What can hang from each mark
W: J
V: P R X
P: T V
X: B
R: B V
T: P R W X
B: P R

Every row comes from one small tree of marks. Brackets hold a mark, then the marks that hang from it, in alphabetical order. Every link used is in the known rows. Which tree was each row made from?
Known rows
[B [P [T W] [V R]]]: [ 1.919 -1.315 -0.513  3.158 -1.288 -1.504  5.902  1.304 -0.604 -2.848
 -1.021  2.039 -3.048  1.780 -2.857  1.449 -0.903  1.078  0.014  1.339
  1.489  1.579 -1.199]
[R B [V X]]: [ 2.219  3.684  0.530  4.216  0.907 -2.685  4.713  1.669  2.359 -1.630
 -0.916  2.184 -2.289  2.512 -3.531  0.915  0.935 -0.123 -0.241  1.666
  1.630  0.619 -2.821]
[P [T R]]: [ 2.380 -0.315 -0.278  2.173 -1.561 -1.497  1.428  1.682 -0.967 -2.213
 -0.952  2.658 -1.999  2.057 -1.746  1.498 -0.500  0.790 -0.336  1.748
  1.657 -0.691 -1.814]
[T [R V]]: [ 2.723  0.283 -0.567  2.666  0.487 -2.512  1.934  1.542  0.975 -2.280
 -1.466  3.036 -2.159  2.238 -4.273  1.225 -0.186  0.511 -0.926  1.671
  1.249 -0.157 -2.307]
[P [T R W] [V X]]: [ 1.455  0.039 -0.595  2.957 -3.229 -2.610  3.997  1.453 -1.943 -2.231
 -1.084  1.307 -2.793  1.018 -2.521  1.016 -1.374  0.975 -0.617  2.371
  1.869  0.276 -1.266]
[V R [X [B P]]]: [ 1.825  1.047  0.251  5.820  0.416  0.847  7.507  1.383  1.075 -2.282
 -1.056  1.309 -1.770  2.276 -3.865  1.056  0.556  0.060  0.212  0.778
  1.524  3.408 -1.895]
[T P W]: [ 1.477 -0.451  0.527  2.586  0.923 -2.693  1.297  2.016 -0.147 -2.871
 -0.244  3.668 -1.528  1.438 -4.490  1.861 -0.067  1.230 -1.225  0.648
  1.350  0.233 -1.040]
[T P [R V] W X]: [ 2.455  0.566 -0.904  3.231  1.420 -4.170  3.735  1.752  0.748 -2.824
 -2.019  2.605 -1.724  0.487 -8.342  1.493  1.815  1.312 -1.654  2.744
  1.146 -1.027 -2.683]
[P [T [X B]] V]: [ 1.630 -0.402  0.955  2.919  0.144 -1.889  4.308  1.549 -0.664 -1.304
 -1.810  1.270 -2.049  1.690 -2.423  1.562 -0.276  0.181  0.373  2.308
  1.881 -1.907 -2.440]
[B [R [V P]]]: [ 3.039  2.027 -0.425  3.727  2.389 -3.265  4.721  1.602  1.304 -1.891
 -1.467  2.893 -1.522  2.860 -2.820  0.969  1.014  0.272 -0.447  1.369
  1.565  1.939 -2.088]
[V P X]: [ 1.210  1.827  1.032  4.118 -0.445 -0.719  4.006  1.835  0.811 -1.686
 -0.528  2.729 -1.150  2.483 -2.259  1.342 -0.972  0.039 -0.850  0.947
  1.680  1.618 -1.818]
[R [B [P V]]]: [ 2.646 -0.024  0.060  3.834  0.744 -0.882  5.624  1.850  2.036 -2.104
 -0.684  3.142 -2.348  2.531 -1.353  0.937 -0.139  0.100 -0.389  1.398
  1.252  1.464 -0.664]
[B [P T]]: [ 2.182 -0.084  0.644  2.537 -0.451 -0.565  3.102  1.795  0.090 -2.159
 -0.897  3.493 -2.413  2.489 -1.845  1.642 -0.475  0.609 -0.208  0.926
  1.583  0.448 -1.263]
[X B]: [ 1.735 -0.802  0.988  3.325  1.152 -0.664  2.070  1.725 -0.416 -2.008
 -0.550  2.877 -1.408  2.504 -2.195  1.485 -0.523  0.268  0.033  0.488
  1.575  0.598 -1.717]
[P T V]: [ 1.803 -0.375  0.813  1.706 -1.116 -2.174  1.856  1.592 -0.015 -1.593
 -0.878  2.600 -2.618  2.338 -0.349  1.646 -1.883  0.371 -0.020  1.345
  1.753 -1.414 -1.431]
[B P [R V]]: [ 3.489  1.450 -0.627  3.631  2.450 -2.385  4.730  1.573  2.304 -1.988
 -1.530  3.368 -2.524  2.526 -3.945  0.848  1.403  0.372 -0.527  1.018
  1.270  2.093 -1.505]
[W J]: [ 1.998 -1.857  1.271  1.751 -0.655 -1.225 -1.681  1.908  1.312 -1.715
 -0.038  4.540 -1.521  2.300 -1.619  2.026 -2.165  0.325 -1.056  0.263
  1.209 -1.546 -1.301]
[B [P T] [R [V X]]]: [ 3.082  3.895 -0.458  4.093  0.575 -2.568  6.790  1.407  1.582 -1.560
 -2.043  1.875 -2.935  2.295 -3.291  0.687  1.610  0.226  0.079  1.764
  1.864  1.907 -2.070]
[T [X [B R]]]: [ 2.530  0.229  0.188  4.250  2.267 -1.759  3.845  1.710  0.202 -1.500
 -1.208  2.067 -1.264  1.688 -3.861  1.141  1.942  0.244  0.101  1.504
  1.637 -0.044 -2.251]
[B [P [T R X]]]: [ 2.654 -0.127 -0.508  3.210 -0.900 -0.609  4.453  1.718  0.102 -2.216
 -1.829  2.623 -2.085  1.372 -4.378  1.434  0.948  0.797 -0.689  2.639
  1.438 -0.828 -1.953]
[P [T R] [V [X B]]]: [ 1.843  0.775 -0.066  4.021 -2.034 -1.239  5.908  1.335 -1.354 -1.695
 -1.772  0.447 -2.159  1.756 -1.164  0.742 -0.797  0.169  0.253  2.403
  2.055  0.646 -1.850]
[T P R W X]: [ 1.980 -0.614 -0.617  3.211  0.322 -2.621  2.816  1.984 -0.131 -2.904
 -1.157  2.865 -1.260  0.286 -6.974  1.634  1.335  1.415 -1.705  2.295
  1.196 -0.935 -1.857]
[P T [V R [X B]]]: [ 1.447  1.252  0.413  4.445 -1.251 -1.175  6.828  1.112 -0.107 -1.675
 -1.377 -0.162 -2.332  2.154 -1.229  1.143 -0.727  0.004  1.017  1.637
  2.097  0.817 -2.653]
[T [P V] W]: [ 1.469 -0.917  0.308  2.425  0.493 -3.146  2.485  1.880  0.287 -2.584
 -0.645  3.120 -1.973  1.351 -3.529  1.629 -1.003  1.022 -1.245  1.024
  1.350  0.036 -0.578]
[P T [V [R B] X]]: [ 2.009  2.437  0.121  4.304 -1.515 -1.926  6.946  1.367  1.285 -1.808
 -0.820  0.307 -2.629  2.305 -0.682  0.990  0.074  0.000  0.767  2.149
  1.977  0.247 -2.681]

Which tree is each row?
[ 1.998  1.228 -0.198  4.699 -0.065 -1.474  6.456  1.556  0.604 -2.019
 -1.723  0.882 -1.347  1.414 -3.080  0.818  0.168  0.149 -0.680  2.221
  1.628  1.253 -1.483] => [T [P [V [X B]]] R]
[ 1.761  0.754  0.513  4.735  0.509 -0.965  7.308  1.444 -0.998 -2.099
 -1.681  0.700 -0.823  2.133 -3.338  1.644  1.213  0.409  0.750  2.223
  1.933  0.396 -3.662] => [V [P [T [X B]]] R]
[ 2.634 -0.995 -0.650  3.734 -0.948 -0.523  6.782  1.423 -1.311 -2.307
 -2.025  1.553 -2.308  2.120 -1.446  0.846 -0.304  0.506  0.219  2.233
  1.636  1.637 -0.899] => [X [B [P [T R] V]]]
[ 3.132  2.083 -0.986  4.396  1.132 -2.507  6.337  1.711  0.856 -2.529
 -1.528  2.496 -1.254  2.714 -3.225  0.738  1.449  0.364 -0.593  2.538
  1.398  2.040 -2.549] => [T [R B [V P]]]
[ 2.658  3.558  0.024  4.907  1.210 -1.580  7.182  1.704  2.858 -1.906
 -1.336  2.519 -2.517  2.518 -4.375  0.729  1.493 -0.078 -0.398  1.691
  1.438  2.114 -2.251] => [R [B P] [V X]]
[ 1.812 -1.548 -0.640  2.382 -2.025 -3.066  3.209  1.629 -1.721 -2.273
 -1.518  1.753 -2.497  0.636 -4.241  1.422 -0.445  1.221 -0.741  2.956
  1.588 -1.830 -1.737] => [P [T R W X] V]
[ 1.459  0.617  0.398  5.043 -0.195 -0.710  6.316  1.239  0.976 -1.735
 -1.019  0.441 -2.040  2.177 -2.339  1.051 -0.922 -0.173  0.354  1.063
  1.722  1.563 -2.255] => [P [V R [X B]]]
[ 2.036  1.984  0.604  3.929  1.632 -2.514  6.653  1.548 -0.741 -1.639
 -2.523  1.471 -1.356  2.346 -4.477  1.494  1.311  0.230  0.367  2.686
  1.939 -0.065 -3.759] => [R [V [P [T [X B]]]]]
[ 2.687  1.399  0.211  4.502  3.344 -2.383  4.990  1.853  1.016 -1.810
 -1.621  1.921 -0.795  1.334 -4.654  1.283  2.939  0.419 -0.260  1.744
  1.608 -0.112 -2.259] => [T P [X [B R]]]
[ 2.999  0.020 -0.280  4.632  2.318 -0.470  5.701  1.675  0.260 -2.117
 -1.113  2.748 -1.609  2.462 -2.385  0.783  1.542  0.320  0.146  0.640
  1.533  3.282 -0.781] => [X [B P R]]
[ 3.007 -0.398 -0.396  4.564  1.890 -0.928  6.714  1.541  0.609 -1.840
 -1.411  2.246 -2.114  2.362 -1.606  0.579  0.602  0.119  0.122  1.062
  1.485  3.081 -0.319] => [X [B [P V] R]]
[ 2.575  0.167 -0.615  3.471  0.336 -2.364  4.996  1.739 -0.920 -2.298
 -1.283  2.700 -2.446  0.972 -4.616  1.269  1.954  1.248 -0.328  1.949
  1.657  0.720 -1.332] => [B [P [T W X]] R]
[ 1.617 -0.684  0.310  2.845 -0.469 -1.526  3.823  1.859 -1.085 -2.397
 -1.158  3.108 -2.417  1.048 -5.129  1.793  0.674  1.209 -0.607  1.837
  1.509 -0.351 -1.579] => [B [P [T W X]]]
[ 2.786 -0.322 -0.622  2.843 -1.276 -0.511  3.775  1.686 -0.469 -2.547
 -1.349  3.041 -2.249  2.110 -2.189  1.255  0.005  0.833 -0.486  1.801
  1.481  0.651 -1.233] => [B [P [T R]]]
[ 1.993 -0.345  0.218  2.442 -1.157 -1.923  3.415  1.328  0.546 -2.010
 -0.978  1.556 -2.636  2.423 -0.926  1.676 -1.576  0.413  0.364  1.374
  1.704 -0.879 -2.237] => [P T [V R]]
[ 2.182  1.269 -0.340  4.867 -1.431  0.286  7.257  1.474 -1.253 -2.241
 -1.761  1.210 -1.966  1.907 -2.687  0.733  0.744  0.378  0.105  2.083
  1.863  2.445 -1.702] => [V [X [B [P [T R]]]]]
[ 1.393 -1.408  0.426  1.601 -1.514 -2.987  1.800  1.649 -1.660 -2.252
 -0.605  2.643 -2.784  1.714 -1.656  1.616 -1.877  1.029 -0.246  1.288
  1.744 -0.590 -1.004] => [P [T W] V]
[ 2.586  1.918 -0.665  5.393  0.632 -0.650  7.863  1.368  0.850 -2.172
 -2.210  1.590 -2.034  2.099 -5.366  0.486  1.141  0.119 -0.397  1.983
  1.431  3.130 -2.149] => [T [R [V [X [B P]]]]]
[ 1.244  0.477  0.291  3.294 -2.070 -1.706  5.696  1.564 -0.804 -2.174
 -1.082  2.055 -3.089  1.481 -2.647  1.134 -1.221  0.740 -0.503  1.540
  1.748  1.654 -0.664] => [B [P [T W] [V X]]]
[ 2.966  1.900 -0.330  4.730  3.159 -2.696  6.610  1.458 -0.040 -1.918
 -1.800  2.007 -1.152  2.943 -3.075  0.684  1.714  0.158  0.200  1.447
  1.748  3.105 -2.355] => [X [B [R [V P]]]]
[ 3.124  0.707 -0.837  3.899  0.424 -1.381  6.774  1.357 -0.904 -2.440
 -2.523  1.913 -2.275  2.439 -3.812  0.853  1.208  0.614  0.241  2.286
  1.608  1.837 -2.238] => [X [B [P [T [R V]]]]]
[ 2.305  3.230 -0.514  4.880 -1.727 -1.428  7.262  1.751 -0.762 -2.157
 -1.104  1.220 -1.260  2.210 -0.963  0.760  1.087  0.361 -0.099  2.922
  2.054  1.987 -2.438] => [V [P [T [R B]]] X]
[ 2.214 -0.544 -0.827  3.917 -0.056 -2.335  3.573  1.953 -0.663 -2.736
 -0.563  2.470 -1.577  0.783 -5.561  1.169  1.737  1.128 -0.940  2.662
  1.310 -0.253 -2.035] => [T [R B] W X]
[ 2.117 -2.931 -0.247  2.072 -1.866 -1.884 -0.934  1.821 -1.025 -2.743
 -0.181  3.976 -1.524  1.294 -3.603  1.677 -1.661  1.274 -1.543  1.050
  1.136 -0.372 -0.789] => [T R [W J]]
[ 1.196 -1.553  0.615  2.936 -0.340 -2.736  4.409  1.573 -2.361 -1.958
 -1.507  1.373 -2.320  1.092 -3.650  1.532 -0.158  0.815  0.124  2.193
  1.855 -1.039 -2.006] => [P [T W [X B]] V]
[ 2.383 -0.102 -0.339  3.093  0.435 -2.336  3.764  1.813  2.005 -2.008
 -1.804  2.423 -1.552  0.822 -4.734  1.486  0.321  0.581 -1.462  2.717
  1.177 -2.240 -1.794] => [T [P V] R X]
[ 2.628  4.212  0.104  4.404  0.188 -2.059  7.762  1.577  1.588 -1.843
 -1.707  1.881 -2.879  2.508 -3.081  0.818  1.529  0.108  0.261  2.208
  1.828  1.507 -2.582] => [R [B [P T]] [V X]]
[ 1.390  1.106  0.561  5.183  0.189 -0.322  5.148  1.406  0.648 -1.967
 -0.666  0.979 -1.553  2.299 -3.320  1.274  0.026  0.023  0.364  0.731
  1.721  1.740 -2.711] => [V R [X B]]
[ 3.349  1.421 -0.513  4.953  3.592 -2.116  7.312  1.522  1.496 -1.667
 -2.394  2.025 -1.984  1.937 -6.029  0.755  2.917  0.187 -0.019  1.935
  1.399  1.666 -2.372] => [T [X [B P [R V]]]]
[ 2.309 -0.685 -0.961  2.639  0.008 -3.287  2.024  1.557 -0.531 -2.866
 -1.128  3.045 -2.303  1.577 -5.600  1.218 -0.089  1.204 -1.105  1.639
  1.218  0.759 -1.868] => [T [R V] W]
[ 1.450 -0.255  0.626  2.828  1.215 -2.848  2.054  2.091  0.454 -2.527
 -0.750  3.294 -1.372  0.639 -6.619  1.993  0.841  1.196 -1.432  1.474
  1.294 -1.490 -1.876] => [T P W X]
[ 2.258  2.515 -0.268  4.088 -0.685 -2.228  5.883  1.268 -0.914 -1.832
 -2.283  0.523 -2.163  2.123 -3.614  0.808  0.729  0.248  0.316  2.490
  2.017  0.909 -3.176] => [P [T [R [V [X B]]]]]
[ 3.104 -0.275 -0.461  3.488  1.024 -1.461  4.779  1.630  1.819 -1.785
 -1.125  3.197 -2.511  2.303 -1.599  0.839 -0.134  0.271 -0.512  0.932
  1.310  1.784 -0.147] => [B [P V] R]
[ 1.705  2.374  0.823  4.293  1.160 -1.971  4.618  1.480  0.806 -1.510
 -1.511  1.641 -2.096  2.374 -4.163  1.062  0.195 -0.125 -0.026  1.151
  1.747  1.216 -2.768] => [R [V [X B]]]
[ 2.353  2.254 -1.134  4.548 -0.280 -3.262  5.486  1.605 -0.079 -2.638
 -1.040  1.691 -2.357  1.431 -5.365  0.563  1.485  0.800 -0.725  2.443
  1.523  2.011 -2.393] => [T [R B [V X]] W]
[ 2.963 -0.254 -0.317  4.819  2.185 -1.121  7.307  1.574  1.251 -1.494
 -1.968  1.886 -1.935  1.639 -3.432  0.740  1.600  0.085 -0.046  1.910
  1.435  1.221 -1.068] => [T [X [B [P V] R]]]
[ 1.420  1.771  0.419  4.916 -0.466 -0.501  5.566  1.519  1.339 -2.125
 -0.623  1.762 -1.202  2.445 -2.820  1.374 -0.536  0.103 -0.391  0.990
  1.611  2.128 -2.597] => [V P R X]
[ 2.370 -0.809 -0.455  2.007 -1.952 -2.107  2.458  1.545 -0.520 -2.030
 -1.242  2.251 -2.409  2.010 -0.751  1.323 -1.436  0.588 -0.349  2.114
  1.634 -1.092 -1.428] => [P [T R] V]
